Each row was made from one small tree. The marks that hang from a mark follow it in brackets, in the order of their numbers. Every link used is in the known rows. Write each row's tree.
Known rows:
j_751(j_210(j_212)): [ 2.01 -4.97  4.24 -0.26  4.17  2.97 -0.08 -2.35 -2.44 -0.92 -3.49  3.63
 -0.07 -1.49 -2.07  0.29  2.88  4.18 -1.46  3.62  3.10 -3.10 -0.19  1.04
  4.64]
j_363(j_307 j_751): [-0.89  4.65  2.16  3.24 -4.78 -0.63  3.31  2.98 -2.71  0.79 -0.01  0.91
 -1.37  3.10 -1.06 -0.12 -3.20  1.43 -4.50 -1.20 -2.82  0.99  3.26  6.16
  4.21]
j_210(j_212): [-0.01 -0.64  4.82  1.20  4.56  3.62 -2.09 -0.19 -3.93 -1.20 -4.23  5.75
 -1.14 -3.93 -1.41 -0.91  2.17  2.66  0.89  2.01  1.78 -2.72 -2.83  1.63
  3.70]
j_410(j_543(j_751 j_851(j_348(j_210(j_212))))): [-0.63  0.22  0.02 -5.48  4.56  1.77 -1.42  2.00 -0.33 -0.62 -2.40  5.14
 -4.55 -0.65  1.88  1.66 -0.83 -2.36  4.77 -1.19 -0.34 -5.17 -3.25 -1.55
 -3.43]
j_543(j_410 j_751 j_851(j_67 j_348(j_210))): [-3.37  0.50 -2.79 -1.44  5.59  0.25  0.45  2.32  1.96  0.03  5.87  0.09
  3.07 -0.50  0.68 -2.43 -0.82 -2.23  4.10  4.78 -1.18 -1.99 -3.36 -0.48
 -8.45]
j_363(j_348 j_751): [-0.63  5.54  0.20  4.85 -0.76  2.36  0.35 -0.67  1.39 -0.72  0.05 -4.04
  1.85  1.53 -1.64 -1.04 -1.15  1.66 -4.58 -0.60  0.77  2.72  0.36 -0.84
  3.03]
j_307(j_363(j_348(j_851) j_751(j_210))): [ 0.64 -3.10 -0.62  3.75 -5.30 -3.01  1.56 -2.87 -0.56  0.04  5.18 -6.38
  2.47 -0.50 -2.69 -1.27  1.73 -1.65 -0.67  0.54  0.59  5.92  3.50 -0.79
 -1.33]
j_410(j_543(j_851)): [ 2.84  1.68  0.25 -3.42 -0.56 -1.62 -2.17  4.24  0.27 -0.87 -2.32  4.26
 -3.07 -1.34  2.00  4.30 -1.12  4.72  4.45 -4.68 -0.08 -6.27 -3.99  0.13
  2.87]
j_410(j_543(j_751 j_851(j_67 j_348))): [-3.54  2.39 -0.35 -4.65  3.96 -0.71 -2.12  2.81  0.40  0.82 -0.08  0.63
 -2.32  0.81  0.86  1.40 -3.56 -0.98  4.82 -5.33 -0.48 -3.99 -4.19 -1.47
 -4.46]
j_348(j_851): [ 3.17  0.30  2.90  2.94 -2.27 -0.94 -1.44 -1.08  1.82  2.51  2.87  2.49
 -0.47 -1.06  0.32 -1.43  1.99  3.32  0.32 -0.51 -0.28 -0.72 -0.57 -0.15
  2.08]
j_363(j_307 j_751(j_210)): [ 0.39  0.29  2.18  2.19 -4.49 -0.76  4.73  0.72 -2.03  0.91  0.05 -0.32
 -1.06  5.22 -2.17  0.96 -2.65  1.68 -6.13  0.21 -1.94  1.04  5.55  5.86
  4.33]
j_410(j_543(j_751)): [-0.23  1.00  2.87 -2.59  3.48  1.29  0.06  1.81  0.42  0.91 -2.51  4.44
 -3.70 -1.63  0.12  1.44 -1.11  2.28 -0.80 -3.31 -2.15 -3.49 -2.28  4.16
  1.54]
j_410(j_543(j_751 j_851(j_348))): [-0.89  2.39  0.82 -4.01  3.09  0.44 -1.83  3.53  0.57  1.06  0.51  2.25
 -3.75 -0.53  0.62  1.29 -2.10  0.15  3.67 -4.47 -0.73 -5.06 -3.43  0.04
 -1.76]
j_851(j_67 j_348): [-4.03  5.67 -0.35 -0.35  6.45  2.52 -7.37  2.48 -0.98  2.20 -0.60 -3.20
  2.01  0.20  0.44 -4.03 -2.11  1.22 -1.43 -1.03  3.25 -2.03 -3.30 -2.30
  0.40]
j_410(j_543): [ 3.09  2.30  1.34 -2.54  1.76  0.60 -2.98  3.43 -0.56 -0.35 -4.53  4.29
 -3.40 -1.82  1.49  2.82 -0.55  4.87 -0.32 -3.14 -0.98 -5.08 -3.51  2.69
  5.08]
j_212(j_210): [ 0.13  1.34  0.40 -0.16  0.62  4.25 -3.06  1.83  1.10 -0.48 -3.56  5.23
 -1.64 -1.14  0.98  1.61 -0.20  5.24 -1.41  0.56 -0.91 -2.12  2.42  0.39
  5.70]
j_543(j_410 j_751(j_210)): [ 1.39 -4.24  3.74  0.97  4.51  1.48  4.52 -0.98  1.53  0.61  4.76  2.52
  1.77 -2.15 -3.53 -1.08  2.18  3.15 -3.34  6.44 -2.48 -1.49 -0.24  7.08
 -0.63]
j_543(j_410 j_751(j_210(j_212))): [ 0.51 -6.47  4.85  0.84  6.20  2.41  4.86 -2.24 -0.68 -1.35  3.09  4.34
  0.78 -3.08 -4.33 -0.94  2.71  1.18 -1.98  8.12 -2.44 -1.17 -1.29  6.84
 -1.74]
j_410(j_543(j_751 j_851(j_67))): [-2.80  0.06 -0.53 -4.07  2.42 -1.74  1.01  1.12  0.53 -0.01 -1.33  2.76
 -1.49  0.07  1.09  3.15 -2.55  1.17  5.65 -5.52 -0.87 -3.11 -2.95  0.29
 -3.95]
j_410(j_543(j_751(j_210) j_851(j_67 j_348))): [-2.53 -1.14 -0.80 -5.70  4.12 -0.96 -1.08  0.91  0.95  0.82 -0.14 -0.46
 -1.92  2.32  0.22  2.32 -2.88 -0.37  3.55 -3.69  0.15 -3.80 -2.47 -1.53
 -4.52]
j_363(j_348(j_210 j_851)): [ 4.36  0.65 -1.61  1.13 -0.77  1.58 -1.86 -2.11  5.30  0.92 -0.91 -0.50
  1.61  0.16  3.54 -1.61  2.93 -0.35 -2.35  3.32  1.42  1.16  0.49 -4.72
  2.48]
j_307(j_363(j_348(j_210 j_851(j_67)) j_751)): [-1.61 -0.90 -4.41  2.45 -3.99 -2.91  0.28 -1.87 -0.02 -0.24  2.50 -4.68
  4.08 -1.20  0.28 -2.09  1.15 -4.20  1.15  1.21  0.38  6.26  2.93 -2.80
 -4.58]
j_307(j_363): [-0.68 -0.62  1.44  0.87 -0.79 -1.27 -2.32  2.88 -3.53  0.92  1.72  0.13
  2.13 -5.72 -0.62 -1.92  2.63  2.89  2.15 -0.86  2.02 -0.50  0.27  4.19
  3.34]

Which tree is each row?
[-1.70 -3.24 -1.94  3.57 -4.57 -4.07  1.25 -3.58 -1.01 -0.04  4.63 -7.42
  4.04  0.34 -2.37 -1.40  0.84 -2.60  0.16 -0.11  0.88  6.47  3.01 -1.89
 -3.66]
j_307(j_363(j_348(j_851(j_67)) j_751(j_210)))
[ 0.81  0.98 -0.01  3.91 -0.78  2.42  1.87 -2.81  2.01 -0.69  0.27 -5.38
  2.05  3.26 -2.40  0.09 -0.30  2.30 -6.35  1.38  1.58  2.50  2.45 -1.53
  3.22]
j_363(j_348 j_751(j_210))
[-0.38  0.33  1.41 -3.69  1.32 -0.85  1.38  2.24  1.00  0.39 -0.64  4.50
 -3.21 -0.88  0.82  3.14 -1.45  2.14  4.59 -4.92 -1.40 -4.58 -2.50  1.95
 -0.81]
j_410(j_543(j_751 j_851))
[ 0.17 -2.08 -2.05  3.12 -3.66 -1.21  0.63 -2.23 -1.91 -1.54  1.67 -1.75
  2.07 -2.81 -0.28 -1.87  2.96 -4.98  1.49  3.09  0.17  5.65  2.23 -1.80
 -3.05]
j_307(j_363(j_348(j_210(j_212) j_851) j_751))
[-1.17 -1.65 -1.49  1.63 -2.57 -3.70 -2.39 -1.01 -0.68  0.82  2.95 -5.12
  3.84 -3.30  0.11 -3.07  2.18 -1.80  2.43 -0.91  1.73  4.01 -0.38 -1.42
 -0.95]
j_307(j_363(j_348(j_851(j_67))))
[ 0.32 -4.61  2.43 -4.66  2.79 -0.35  2.50 -0.67 -0.59 -1.26 -2.11  5.13
 -3.72 -0.42 -0.60  3.96 -0.43  0.95  4.85 -2.18 -0.72 -4.71 -1.72  1.15
 -2.09]
j_410(j_543(j_751(j_210(j_212)) j_851))
[ 1.90  0.37 -3.51  0.47  0.45  0.85 -2.00 -3.20  4.71  0.48 -1.40 -2.01
  3.21  1.22  3.84 -1.78  1.67 -1.42 -1.22  2.18  1.87  2.22  0.06 -6.31
 -0.47]
j_363(j_348(j_210 j_851(j_67)))
[-0.85  5.56  0.23  3.25 -5.39  0.17  3.13  1.05 -0.28  0.47 -0.65 -3.85
 -0.24  4.19 -0.69 -1.02 -2.94 -1.63 -6.25 -0.81 -1.53  3.35  2.82  3.00
  4.67]
j_363(j_307 j_348 j_751)
[ 4.14 -3.99  0.91  0.66  1.27  1.36 -0.94 -2.51  0.68 -0.67 -2.59  7.59
 -1.08 -1.92  2.60 -0.85  4.13 -1.03  2.02  5.56 -0.10 -0.90  0.19 -2.77
 -0.69]
j_348(j_210(j_212) j_851)
[ 0.36  1.19 -1.29 -3.87  0.42 -2.60 -2.15  3.28 -0.22 -1.05 -3.03  2.61
 -1.70 -0.21  2.34  4.51 -2.56  3.72  5.69 -5.55  0.26 -5.31 -4.32 -0.97
 -0.04]
j_410(j_543(j_851(j_67)))
[ 1.05 -3.32  1.24 -4.49  1.17 -0.96  2.50  0.37  1.33  0.29 -0.42  3.62
 -2.68  0.81 -0.05  3.73 -0.77  2.43  3.34 -3.44 -0.69 -4.62 -0.83  1.38
 -1.08]
j_410(j_543(j_751(j_210) j_851))
[-0.05 -4.54  0.10  3.45 -4.17 -2.81  1.50 -4.11 -2.64 -1.35  3.64 -4.25
  2.08 -1.31 -3.51 -1.20  2.69 -3.38  0.52  2.13  0.86  5.69  2.26 -1.21
 -2.42]
j_307(j_363(j_348(j_851) j_751(j_210(j_212))))
[-2.46  4.46 -3.21 -1.96  7.52  3.68 -7.40  2.41  0.06  1.64 -2.78 -1.19
  2.66  0.78  3.19 -3.41 -0.95  0.11 -1.85  1.76  3.48 -2.02 -1.42 -4.07
 -0.35]
j_851(j_67 j_348(j_210))
[-0.42  3.52 -1.91 -4.40  2.18 -1.67 -5.27  4.58 -0.72 -0.57 -1.84  0.33
 -2.17  0.32  2.37  2.73 -3.05  1.94  4.56 -4.78  0.99 -5.37 -5.50 -2.72
 -0.68]
j_410(j_543(j_851(j_67 j_348)))
[-0.63 -2.22  1.85 -5.15  4.42  0.81 -0.55  0.84 -0.52 -0.51 -0.84  2.88
 -4.25  0.09 -0.73  2.32 -1.22 -0.96  3.68 -1.50 -0.13 -4.66 -2.96 -0.69
 -2.39]
j_410(j_543(j_751(j_210(j_212)) j_851(j_348)))
[ 2.47  2.49 -2.60  2.93 -7.87 -0.94  3.59 -1.31  2.52  0.52  0.36 -2.02
 -0.68  5.74  2.17 -0.58 -1.53 -5.15 -5.39  2.29 -2.92  5.09  4.93 -0.70
  0.63]
j_363(j_307 j_348(j_210 j_851) j_751)
[-2.77  0.28 -2.19  4.29 -4.94 -4.15  0.08 -1.81 -1.39  0.00  4.56 -6.49
  3.52 -1.15 -1.73 -2.26  0.30 -3.14  1.39 -1.24  0.24  6.66  1.41 -1.49
 -3.50]
j_307(j_363(j_348(j_851(j_67)) j_751))
[-2.65  1.36 -2.36 -5.68  4.48  0.00 -2.01  2.41  1.18  0.57 -1.67  1.82
 -1.82  0.83  2.83  1.67 -2.81 -1.59  4.39 -3.23 -0.15 -4.07 -2.93 -2.45
 -5.18]
j_410(j_543(j_751 j_851(j_67 j_348(j_210))))
[-0.73 -2.74  1.03  2.38 -2.63 -1.58  1.52  0.23 -4.23  0.16  2.92 -2.08
  1.99 -1.99 -2.96 -0.59  1.43  2.41 -0.31  0.07  1.07  1.91  3.40  3.63
  1.13]
j_307(j_363(j_751(j_210)))
[ 1.17 -2.61  2.83 -3.70  3.68  1.09  1.42  0.00  0.66  0.81 -2.62  3.73
 -2.86 -0.20 -0.56  2.37 -0.36  2.90 -1.73 -1.90 -1.52 -3.58 -0.49  3.83
  1.27]
j_410(j_543(j_751(j_210)))
[ 1.71  0.30 -1.64  4.21 -1.33  1.93  1.23 -4.29  1.91 -1.77 -0.99 -0.06
  0.29  1.94  0.12 -0.67  1.40 -4.04 -2.42  4.27 -0.28  4.58  1.86 -5.14
 -2.33]
j_363(j_348(j_210(j_212) j_851) j_751)
[ 1.37 -2.58  1.41  3.53 -6.74 -1.63  4.83 -4.58 -0.66 -0.56  1.04 -3.13
 -1.55  6.06 -2.24  0.14 -1.24 -5.13 -5.26  2.60 -2.41  5.48  3.98  0.11
  0.10]
j_363(j_307 j_348(j_851) j_751(j_210(j_212)))
[ 2.63  2.79 -1.63 -1.90 -1.77  2.22  0.08  1.66  1.59  1.24 -4.65 -0.12
  0.54  1.93  4.09 -1.04 -0.10 -1.41 -5.20  2.70  0.68 -0.04  2.27  1.02
  7.05]
j_363(j_307 j_348(j_210))
[-0.54  0.74 -2.98  1.98 -2.13 -0.13  0.16  0.67 -1.42 -0.90  0.56 -3.36
  3.25 -2.50  0.21 -1.58  1.69 -1.40 -0.64  1.59  1.52  3.95  2.81 -0.11
  0.37]
j_307(j_363(j_348(j_210) j_751))
[-0.71 -3.69 -2.77 -0.11 -0.99 -1.73 -2.04 -2.32 -1.58 -0.92 -0.38 -1.86
  3.61 -3.90  1.43 -2.36  3.39 -4.70  3.51  2.88  1.96  4.05  0.18 -3.13
 -2.87]
j_307(j_363(j_348(j_210(j_212) j_851(j_67))))
[ 2.69  2.41 -2.59  4.48 -3.09  1.34  1.01 -3.11  4.11 -0.10  1.12 -1.92
  1.36  2.96  1.25 -1.26  0.78 -1.61 -3.54  2.44 -0.64  4.26  2.83 -4.68
 -0.85]
j_363(j_348(j_210 j_851) j_751)
[-1.99  1.92 -0.83  3.69 -3.25 -0.84 -0.15  0.83 -2.28 -0.53  2.61 -5.01
  2.83 -2.88 -2.15 -2.01  0.95 -0.58 -0.63 -0.62  1.18  4.12  1.45  1.56
  1.26]
j_307(j_363(j_348 j_751))
[ 0.49  1.29  0.06  2.21 -5.06  0.19  4.22 -1.16  0.27  0.09 -0.42 -5.40
  0.40  6.16 -1.52  0.41 -2.62 -1.01 -7.99  1.20 -1.07  3.35  4.62  2.47
  4.91]
j_363(j_307 j_348 j_751(j_210))
